What can hang from each mark:
lapa: bages dulen mifepo tibuk
tibuk: lapa lera
nebisig: lapa
bosid: dulen lera sizam
sizam: bosid nebisig
dulen: lapa
nosob: lera
lera: bosid nosob tibuk

In the rows, zero is written as 128.
Known rows, with every way that one mark hangs from another:
tibuk(lera): [129 128 102 145 105 149  98 107 116 140 119 114 123 123 129 149 147 135
 124 136 124 124 119  87 114 159 152 128 132 117 134 148 138 145 130  94
 106 139 153 103 129  85 118  77 154  94 126 129 119 139 158  87 124 110
 109 130 184 124 120 123]
lapa(dulen): [131 112 119 141 111 148 144 114 156 149 127 126 115 134 101 162 149 117
 120 143  99 138 124 112 142 140 131 123 138 109 149 125 114 116 125 114
 109 144 120 123 136 113 100 119 137 111 118  96 124 132 134 111 100 146
 139 129 135 121 135 129]
bosid(dulen lera(tibuk) sizam): [134 134 118 152 100 107  67 128 115 129 116 167 124 135 162 142 150 183
 136 144 168 116 107 159 124 147 135 126 142 124 117 142 119  86 139 152
  97 135 166 129 102  98 110  94 175  42 147 137 172 128 130  56  96 140
  63 192  51 130 141 170]
nosob(lera): [124 128 115 140 100 135  96 106 101 117 133 134 117 125 113 168 164 113
 129 132 112 131 149 103 130 165 137 138 122 107 135 148 117 165 143 114
  94 135 145 103 119  95 121  83 146  96 131 124 132 153 125  89 108 130
 105 156 169 112 117 137]
nebisig(lapa): [123 123 129 129 112 131 108  99 118 133 146 136 120  98 102 138 131 133
 120 140 121 112 141 140 108 149 118 112 125 113 138 138 139 117 131 104
 115 138 133 122 134  77 116 105 161 132 136  91 113 130 126  89 145 133
 126 122 148 110 122 102]
sizam(bosid(lera(tibuk(lapa)))): [130 116 104 150  97 119 120 150 150 109 105 157 116 147 117 146 132 170
 102 135 138 132 116 145 154 155 122 140 109 105 117 124  97 114 122 181
  79 155 152 103 140 113  68  90 133  87 162 139 162 153 111  67  78 154
  43 145  71 114 131 159]
sizam(bosid(lera) nebisig): [115 136 103 134 110 134 122 113 163 110  92 141 146 132 112 130 116 161
 122 138 123 136  78 140 133 164 133 123  99 128 108 155  81 113 144 133
 111 134 173 112 138 118  93  99 178  88 162  95 181 149 117  81 102 138
  55 150  71 102 134 166]
nosob(lera(bosid)): [132 130 122 150 101 134 105  95  86 110 146 145 109 107 126 161 174 115
 128 135  90 113 133 126 130 182 146 119 115 113 144 151 129 184 151 102
 111 154 137  97 117  88 134  70 138 106 133 113 149 163 135 105 114 143
  81 161 195  96 133 154]
dulen(lapa): [146 110 135 149 118 134  80  97 122 147 131 150 115 106 113 140 135 131
 124 155 123 123 137 146 104 128 126 119 124 119 147 138 146 118 132 111
 104 154 144 102  96  87  99 108 156 136 124  98 122 153 121  78 144 144
 138 114 142 114 116  91]
sizam(bosid(dulen) nebisig): [125 166  97 110 122 144  87 102 165 135  67 124 167 132 142 138 126 152
 149 132 148 148  71 134 105 142 156 131 161 171 100 159  82  83 148 123
 126 149 157 143 136 125  88  97 215  66 130 114 170 100 138  85 104 129
  56 166  65  98 120 148]
bosid(lera(nosob tibuk(lapa(dulen))) sizam): [125 112 106 156  87 111  89 137 127 103 135 168  96 138 107 158 177 156
 113 124 128 128 127 154 149 160 109 130 110  84 152 140 104 108 121 168
  59 127 129 118 133 109  82  87 127  44 148 149 145 155 113  55  50 170
  85 186  71 120 121 183]
sizam(bosid nebisig): [126 151  88 112 118 146 110 104 174 134  83 123 155 131 120 129 123 139
 124 136 133 147  76 117 121 157 144 124 131 155 104 155  91 103 143 124
 113 144 156 127 139 127  85  99 192  92 137 104 164 123 124  89 105 127
  68 145  92  91 122 151]
bosid(dulen(lapa) sizam(nebisig)): [150 157 118 123 125 134  16  82 128 161  81 157 158 111 149 147 138 147
 164 154 161 126  77 178  69 121 152 109 166 169 128 172 120  65 154 105
 134 143 156 148  95 105 108 101 227  56  99 104 169 108 131  69 130 130
 107 170  67 112 114 125]
nebisig(lapa(bages dulen mifepo tibuk(lera))): [155 153 100 168  96 143  96  52  66 140 150 100 137  89 119 181 119 106
 106 116  69 107 168 110 100 173 129  60 116  66 110 156 145 155 154 106
 115 132 153 101 152  99 113  94 154 148  81 113  72 140 112 130 127 182
 183  90 182  98 138 106]
lera(bosid nosob): [133 135 126 152 108 127 120  94  92 112 152 147  97  90 123 132 178 130
 115 130  96 116 126 129 126 183 144 106 108 115 149 142 145 165 139 107
  94 154 129  92 123  90 122  81 137 103 139 115 132 168 147  97 109 161
  81 167 180  95 130 152]
nosob(lera(bosid tibuk)): [133 126 106 148  89 144  92  92  81  94 161 150  92 122 139 148 189 110
 129 125 104 112 148 119 136 186 130 136 120 122 143 161 143 168 148 118
  79 157 135  93 112  81 122  59 138  94 137 144 147 149 140  71  95 137
  71 165 185  88 126 172]
lera(nosob tibuk(lapa(mifepo))): [134 131 102 150 112 119  83 131  93 117 148 148  87 115 121 142 172 125
 113 103 139 151 170 132 129 158 111 138 111  90 123 131 135 152 128 180
  18 148 114  89 136 109  80  70 129  65 112 186  83 163 107  52  73 194
  81 163 130 101 105 141]
lapa(dulen mifepo tibuk(lera(bosid(sizam)))): [182 169 100 164  85 161  93  85 104 154 138 111 122  89 156 172 132 124
 136 112  86 107 106 124 125 184 172  48 118  81 113 158 128 173 145 102
 138 142 156  94 137 110 118  74 148  89  65  98 134 180 113 141 102 167
 131 126 186  94 168 152]
lera(bosid): [144 130 135 141 111 128 134 105 114 138 134 148 111  97 130 144 149 133
 118 147 104 106 112 143 128 166 151  99 125 128 142 122 139 154 139 109
 127 163 129  99 116  97 119  94 136 125 128  99 151 159 143 119 124 143
  85 141 172 105 152 139]
sizam(bosid(dulen(lapa(tibuk)) lera(nosob))): [144 137 123 169  93 124  57  91 106  99 110 147 138 102 140 139 133 184
 122 135 125 125 125 156 114 147 148  97 113  97 114 175 108 113 149 134
 110 151 198 107 110  91  89 101 171  98 151 102 155 161 105  60 100 165
  80 160  76  97 118 130]
sizam(bosid(dulen lera(nosob tibuk)) nebisig): [104 139  84 137 100 134  73 104 134  83 107 148 134 141 142 118 158 163
 134 117 146 146  97 135 120 166 126 145 124 140 105 184  93  84 151 143
  71 141 172 120 131 103  88  81 205  34 167 143 173 115 134  26  72 153
  31 202  43  89 107 182]
tibuk(lapa(bages mifepo) lera(nosob)): [142 153 105 178 119 111  89  96  55 133 112 119 128 103 116 183 158 118
  97 102 103 137 160 113 107 177 137 108 109  77 109 136 135 190 140 157
  52 144 129  78 152 123  90  67 132  82  99 194  73 165 136 101  93 199
 111 144 178 122 107 131]
tibuk(lapa(bages dulen mifepo) lera(nosob)): [139 145 101 177 119 123 106  95  76 138 117 119 124 123 109 201 170 103
 102  98  77 146 162 107 120 175 130 103 117  71 131 140 123 175 133 147
  54 147 115  83 162 125  84  75 129  87  91 175  75 156 138 108  71 210
 142 142 175 116 109 137]
bosid(dulen(lapa(bages tibuk)) sizam): [171 170 129 150 115 109  24  65  78 165  82 132 165  95 160 172 124 152
 129 159 158 101 115 169  78 123 170  61 154 133 108 145 137 102 162 127
 143 142 179 141  92 119  94 107 182 107  88 127 138 127 125 105 126 151
 137 147  85 120 131 114]
lapa(dulen mifepo tibuk): [159 146 110 154 101 152 126 102 121 157 139 107 118  99 121 171 115 115
 124 126  94 134 143 122 140 149 138  74 116  70 112 121 116 164 141 132
 120 139 143 100 132 127 102 111 132 114  73  99  97 173  89 136 102 184
 149 108 142 101 158 125]

Rows:
[152 159  99 154  83 155  61  72  70 116 135 107 125  79 167 148 168 144
 133 123 117  98 115 101 105 168 187  81 139 108 131 170 134 174 159  88
 139 138 171 103 124  75 131  59 154  87 104 132 123 151 165  95 102 133
  82 154 190  88 118 129] : lapa(tibuk(lera(bosid(dulen) nosob)))
[179 177 107 181 108 129 101  55  41 149 133 107 132  71 156 170 121 121
 102 125  86  97 146 112 108 187 168  42 101  83  87 135 161 216 165 120
 118 148 173  64 130 115 118  72 135 131  83 145 102 181 130 141 130 183
 119 113 208  99 154 133] : lapa(bages mifepo tibuk(lera(bosid)))
[133 178 107 113 121 137  73  84 134 130 100 132 163 114 141 135 112 147
 149 116 131 148 101 169  86 158 131 112 144 147  77 171  99  88 152 128
 113 154 150 134 150 102 102  90 238  78 117  96 147 105 104  83 136 165
  78 156  78  82 130 131] : sizam(bosid(dulen) nebisig(lapa(mifepo)))
[120 119 105 159  89 107  74 123 104 100 150 162  98 125 132 125 172 166
 115 127 141 118 129 133 141 176 114 122  92 100 128 157 132 113 131 149
  52 119 162 106 113  94 101  90 147  54 173 146 153 165 120  34  83 147
  77 196  89 115 125 183] : bosid(lera(nosob tibuk) sizam)
[165 162 114 155 113 113  91  96  80 153  82 141 146 106 139 188 150 142
 100 136 113  96  99 146 102 171 172  83 132 124 131 127 130 168 143 133
 125 152 126 107 138 120  94  59 132  97 103 162 148 144 168 133 103 149
  82 150 175 126 134 149] : tibuk(lapa(bages) lera(bosid(sizam)))
[131 110 139 186 118 109  67  83  69 124 130 170 116 124 143 150 146 156
 115 153 134 111 158 167 100 125 108 127 130 113 128 143 152  94 152 147
  79 156 171  95  86  85  97 102 167 105 153 148 135 134 136  43 118 178
 110 150  81 130 118 129] : bosid(dulen(lapa(bages)) lera(tibuk))
[178 150 112 182 112 129  56  50  51 155 125 111 136  78 139 165 112 120
 108 135 104 109 168 121  81 150 141  62 103  77 103 158 167 172 158 120
  98 143 177  68 106 101 100  89 153 146  87 133  84 176 111 104 145 181
 171  92 177 106 123  90] : dulen(lapa(bages mifepo tibuk(lera)))
[133 167  94 128 105 136  39  86  95 109 130 158 119 109 175 120 196 140
 147 119 147 118  90 153  94 182 147 118 147 172 127 182 135  98 157 117
  82 146 137 130 114  94 115  59 205  25 126 152 169 118 160  47  80 144
  42 221 101  80 122 194] : lera(bosid(dulen sizam(nebisig)) nosob tibuk)
[136 137 105 160  99 144  95  85  82 116 147 128 104  98 136 135 186 133
 122 118  93 113 122  94 115 192 154 111 116 113 148 171 149 172 136  79
  95 146 145  86 131  69 131  56 147  88 131 128 123 160 170  84 112 132
  87 158 219  96 123 147] : tibuk(lera(bosid nosob))
[130 119 114 152  95 111  92 130 122 123 132 162 107 133 133 135 145 165
 117 145 152 110 115 142 144 158 121 119 104 108 120 139 130 110 130 150
  81 120 161 108 112  97 104  97 151  65 155 131 170 155 114  60  99 132
  79 169  79 127 144 170] : bosid(lera(tibuk) sizam)
[151 143 110 169 121 130 123 104  98 163 101 118 134 129 111 209 136 108
 107 116  86 139 145 119 117 156 135 105 127  78 128 123 120 166 127 151
  86 152 115  90 155 134  84  88 130  96  81 164  88 150 135 135  88 197
 144 115 167 130 128 127] : tibuk(lapa(bages dulen mifepo) lera)
[137 138  95 156  91 151  97  48  80 133 136  97 145 101 110 176 130 109
 102 129  80  92 155  97 103 161 137  69 132  85 136 157 138 138 153  87
 135 126 155 118 155  85 106  97 147 160 102 112  89 123 144 124 117 144
 176  94 179 100 118 102] : nebisig(lapa(bages dulen tibuk(lera)))
[138 124 124 154 124 120 147 116 125 158  87 131 138 134  90 206 146 111
  97 147  99 131 136 140 132 129 128 114 141 102 148  92 107 137 134 157
 113 154 106 121 148 147  73 112 113 123 102 142 108 132 139 138  82 186
 128 124 121 133 125 131] : tibuk(lapa(bages dulen))
[175 137 130 160 110 132  66  87  92 148 139 131 117  73 127 148 104 130
 125 141 121 125 155 151 104 135 139  77 105  80 111 139 154 153 149 128
 106 147 166  82  96  97 108 105 146 133  82 102  98 185  79  94 146 180
 150  93 148  98 132  82] : dulen(lapa(mifepo tibuk))
[140 148 119 154 123 126  71  92 135 127  95 161 151 115 143 136 107 168
 149 133 122 144  95 186  99 144 127 120 118 132  94 175  95  92 152 140
 103 160 177 104 110 108  95 100 216  71 133  95 177 147  96  66 127 183
  72 159  48  98 134 138] : sizam(bosid(dulen(lapa(mifepo)) lera) nebisig)
[138 138 129 161 125 117 138  71  87 150 149 134 124 108  98 176 124 106
 104 121  67 126 176 145 110 168  97  82 111  83 118 129 146 123 135 126
  91 150 116 106 154 112 104 118 156 151 109 105  88 141 102 122 133 206
 177 117 147 107 143 118] : nebisig(lapa(bages dulen mifepo))
[154 153 118 158 107 127 121  59  78 149 148 116 134  88 106 177 111 108
 103 123  74 110 174 140 109 159 121  51 112  64 107 127 139 152 153 128
 114 139 143 105 147 111 103 115 144 160  83 104  79 145  94 140 127 203
 178 100 151  96 145 107] : nebisig(lapa(bages dulen mifepo tibuk))
[108 126  78 136  98 129  91 121 153  84 105 152 126 141 110 126 153 157
 114 116 137 143 104 138 133 168 115 145 100 120 121 160  83 110 140 168
  58 134 153 104 148 116  68  77 162  54 165 152 162 144 121  39  56 160
  30 174  59  89 102 177] : sizam(bosid(lera(nosob tibuk(lapa))) nebisig)
[149 185 103 125 115 122  58  61  89 150 111 122 168  82 133 151 104 124
 125 129 127 103 118 161  87 167 143  53 111 118  80 156 123 132 169 131
 121 117 155 125 134 131 110  99 195 104  86 110 128 138  98 116 134 162
 129 140 106  95 136 135] : bosid(sizam(nebisig(lapa(bages mifepo tibuk))))
[116 148 116 145 108 115  57 102 111 120  99 156 146 117 142 138 158 172
 149 136 146 128  84 159 107 155 142 115 123 130 118 172  93 100 156 130
 107 117 169 134 114 110 123  92 206  20 152 118 176 138 133  55  93 146
  59 218  52 115 122 175] : bosid(dulen lera(nosob) sizam(nebisig))
[120 114  96 158 112 121 107 103 101 118 131 139 103 141  98 172 195 108
  93 119 111 138 165 114 132 150 111 134 129  96 154 131 133 127 130 162
  40 145 105 112 149 123  61  88 117  93 119 190  86 128 143  75  45 189
 117 159 116 110  98 157] : lera(nosob tibuk(lapa(bages dulen)))
[139 148 134 157 131 103 115  73  68 146 143 135 128  93 109 157 117 122
 102 129  95 123 173 150 104 167 110  83 107  91  97 126 157 144 147 137
  85 148 133  96 139 101 112 108 161 147 119 118  84 147 106 109 156 191
 147 122 151 115 137 113] : nebisig(lapa(bages mifepo))
[120 136 114 145 108 114 108  77 123 131 119 150 150 121  99 158 121 141
 119 145  95 104 106 168 111 165 112  88 100 111 130 159 106  92 152 117
 122 118 149 128 137 115 109 112 186 100 143  86 170 130 124  98 110 156
 125 156  75 111 142 160] : bosid(lera sizam(nebisig(lapa(bages dulen))))
[163 162 124 174 128 111 109  95  58 152 110 137 129  91 134 188 137 128
 103 121  89 114 137 146 108 179 153  87 114  97 114 118 143 204 143 145
  97 165 119  71 144 125  99  61 124 107  89 166 112 168 145 137 115 195
  89 125 203 121 142 138] : tibuk(lapa(bages mifepo) lera(bosid))
